Each row comes from the steps of one walk. Every step used is in the known rows, and no mark comes twice. Write the walk behind each row, first mark first.
Known rows
h -> y -> g -> d: -2.32 -0.16 0.82 3.54 -0.30 0.32 -0.86 -0.32 -2.75 -0.19 -2.01 1.52 -6.72 0.93 -1.85 4.79 -0.26 0.83
g -> d: 1.62 -0.26 -0.65 0.56 5.21 0.74 -0.52 -2.55 0.43 -1.42 0.63 2.69 -3.19 1.01 0.09 0.64 1.42 -0.21
q -> v -> m: 0.73 0.14 -2.09 1.02 4.75 -0.65 -1.82 -3.74 -0.47 -3.96 -4.60 1.26 -5.47 -6.38 1.74 -0.95 1.19 -0.01
y -> x -> v -> m: 1.13 0.05 -0.20 1.20 1.25 1.91 -1.72 -0.24 6.83 -1.15 0.12 3.28 -4.00 1.60 0.23 -0.75 -0.09 -0.81
j -> m -> v -> q: 0.79 -5.26 -0.37 -0.99 -0.15 0.95 -2.06 1.05 -1.78 -0.78 -6.98 4.55 -3.88 -0.94 -0.30 -0.53 -0.73 0.58
m -> y -> x -> v -> q: 5.24 -0.60 -0.40 2.84 4.43 1.84 -1.47 -1.97 3.06 -0.82 -0.46 3.73 -1.09 1.30 0.58 1.57 -0.89 -1.41
v -> q -> j -> m -> y -> g -> d: 3.55 -0.88 -0.29 5.06 2.58 0.32 -0.78 -3.57 -2.63 -1.26 -3.89 4.21 -1.84 1.93 -1.32 0.09 2.46 0.15
h -> y -> m: -5.01 -0.50 0.55 3.40 -1.81 0.27 -0.84 -0.70 -3.93 -1.26 -3.32 1.96 -5.83 1.09 -0.93 1.41 -0.03 0.96
x -> v -> m -> y: 2.55 -1.52 -0.39 -3.80 4.87 0.38 -1.87 -3.10 3.57 -1.55 -0.67 4.34 -2.39 -1.28 0.64 5.94 0.26 0.25
m -> y -> x: 3.37 -0.90 -0.81 4.89 2.82 2.40 -1.32 -1.50 0.92 -0.83 -1.36 1.88 -1.34 0.99 0.48 -0.50 -1.20 -2.79
q -> j -> m -> v -> x: 1.33 -2.15 -2.04 1.68 0.23 0.50 -0.68 -1.14 -1.35 0.93 -3.70 1.09 -2.31 -1.01 -1.11 -0.94 -0.07 0.59
y -> g -> d: 1.41 -0.48 -0.39 3.05 4.80 1.92 -1.13 -1.44 1.90 0.75 2.02 0.96 -5.49 4.74 -1.32 2.12 0.92 -0.38
h -> y -> x -> v -> q -> j: -1.13 1.19 0.78 3.68 -2.51 -0.05 -0.70 0.07 0.68 -1.20 -2.62 3.03 -4.37 -0.31 -0.77 1.73 -0.98 1.51
j -> m -> y -> g: 0.42 -5.31 -0.53 0.99 -1.08 2.16 -1.64 -0.32 -1.55 1.77 -2.09 2.30 -4.80 2.33 -1.53 0.89 -1.37 -1.13
m -> y: 2.73 -1.75 -0.96 2.02 3.83 1.34 -1.15 -3.11 -1.59 -1.08 -1.58 1.74 -0.33 -0.52 1.04 2.23 -0.95 -1.55
x -> v -> q -> j -> m: 2.77 -0.94 -0.27 -2.93 2.42 -0.36 -0.94 -2.72 4.10 -0.40 0.88 4.60 -1.69 1.29 0.43 2.40 0.25 3.23
v -> x: 1.58 0.39 -0.72 -0.93 3.50 0.78 -1.07 -4.75 -3.57 0.83 0.39 2.39 -2.00 -1.81 0.55 3.13 2.18 1.39
x -> v -> q -> j: 3.29 0.32 -0.36 -2.27 3.90 -0.50 -0.81 -3.38 4.59 -1.01 1.37 4.15 -0.72 1.04 1.04 2.78 0.44 3.20

Write each row's walk
-2.63 -0.55 0.20 2.55 1.04 0.22 -1.35 -0.29 -4.96 -0.81 -5.34 2.60 -5.83 -0.91 -1.13 3.52 0.27 1.29 | h -> y -> m -> v -> x
3.10 1.31 -2.46 -0.54 6.36 -0.54 -1.31 -4.88 -1.64 -0.62 -0.21 0.79 -4.83 -5.95 1.88 0.38 1.10 2.23 | q -> v -> x
2.82 -0.48 0.24 -3.85 4.10 -0.16 -1.33 -2.97 4.55 -1.25 1.42 4.98 -1.41 0.92 1.53 3.61 0.18 3.19 | x -> v -> q
4.45 -0.89 -0.77 2.27 3.98 2.13 -1.41 -1.39 3.79 -0.14 0.72 2.59 -1.50 1.35 0.53 1.56 -1.71 -1.62 | m -> y -> x -> v
0.66 -1.19 -0.26 -4.57 3.42 0.15 -1.74 -2.56 4.50 -1.62 -0.20 3.99 -3.07 -0.87 0.82 4.49 0.50 1.18 | x -> v -> m
-0.34 -1.81 -1.25 2.38 5.25 1.82 -1.80 -0.07 0.76 -1.14 -3.17 2.00 -4.21 3.07 0.04 -1.44 0.36 -0.26 | y -> m -> v
1.44 -4.69 -0.53 -0.10 -1.43 2.19 -1.56 0.41 1.49 1.42 -1.34 3.49 -4.31 1.62 -1.00 -0.62 -1.88 -0.97 | j -> m -> y -> x -> v
2.36 -1.18 -0.39 4.10 0.83 0.03 -0.75 -3.70 -3.15 -1.93 -4.85 4.09 -0.40 0.34 -0.26 -0.97 1.80 0.44 | v -> q -> j -> m -> y
2.75 -0.76 -0.34 5.56 0.45 0.54 -0.82 -2.92 -2.02 -1.77 -4.69 4.17 -0.90 1.09 -0.53 -2.31 1.68 -0.14 | v -> q -> j -> m -> y -> x
1.27 -1.12 -0.39 4.43 2.64 1.66 -2.10 -2.83 -1.54 -3.51 -6.42 3.49 -2.57 -1.91 -0.18 1.40 1.79 -4.00 | v -> m -> y -> x
1.86 0.89 -0.38 4.56 2.07 -0.32 -0.51 -4.35 -1.93 -2.92 -3.68 3.24 0.39 0.32 0.71 -1.25 2.25 1.10 | v -> q -> j
3.95 -0.91 -1.15 2.62 5.67 0.06 -1.61 -0.93 -0.60 -2.95 -7.40 3.17 -0.15 -2.25 1.01 0.85 0.19 0.66 | m -> v -> q -> j
0.43 -2.69 -1.99 2.11 -0.71 0.59 -0.63 -0.16 -0.02 0.21 -3.93 0.64 -2.27 -0.27 -0.83 -2.26 -0.99 0.26 | q -> j -> m -> v
2.19 -4.41 -0.17 0.51 -0.96 1.91 -1.66 -0.17 0.62 0.72 -2.39 4.65 -3.91 1.68 -0.97 -0.54 -1.07 -0.69 | j -> m -> y -> x -> v -> q
0.79 -2.45 -1.84 3.22 -1.18 0.79 -0.28 -1.99 -1.20 0.57 -2.22 0.69 -1.56 0.64 -1.05 -1.88 -0.61 -0.58 | q -> j -> m -> y
0.74 -1.40 -0.72 3.23 6.01 1.43 -1.95 -0.88 -0.32 -2.14 -4.79 3.60 -3.62 3.01 0.08 -1.35 1.52 0.08 | y -> m -> v -> q
5.49 -0.06 -0.82 3.99 4.29 1.62 -1.18 -2.28 3.16 -0.64 -0.41 3.19 -0.58 1.39 0.23 1.14 -0.72 -1.38 | m -> y -> x -> v -> q -> j
4.06 -1.18 -0.37 -2.40 3.43 -0.23 -1.02 -3.04 3.50 -0.31 0.40 4.85 -1.18 0.92 0.30 3.32 0.08 2.61 | x -> v -> q -> j -> m -> y
4.29 -1.18 -0.31 -1.51 3.65 0.15 -1.18 -2.72 4.08 0.41 1.03 4.39 -2.12 2.37 -0.31 4.00 0.06 2.47 | x -> v -> q -> j -> m -> y -> g
1.89 -1.97 -1.73 2.74 -0.88 1.13 -0.42 -1.15 1.87 1.19 -0.63 1.25 -2.18 1.60 -1.28 -1.77 -1.06 -0.35 | q -> j -> m -> y -> x -> v
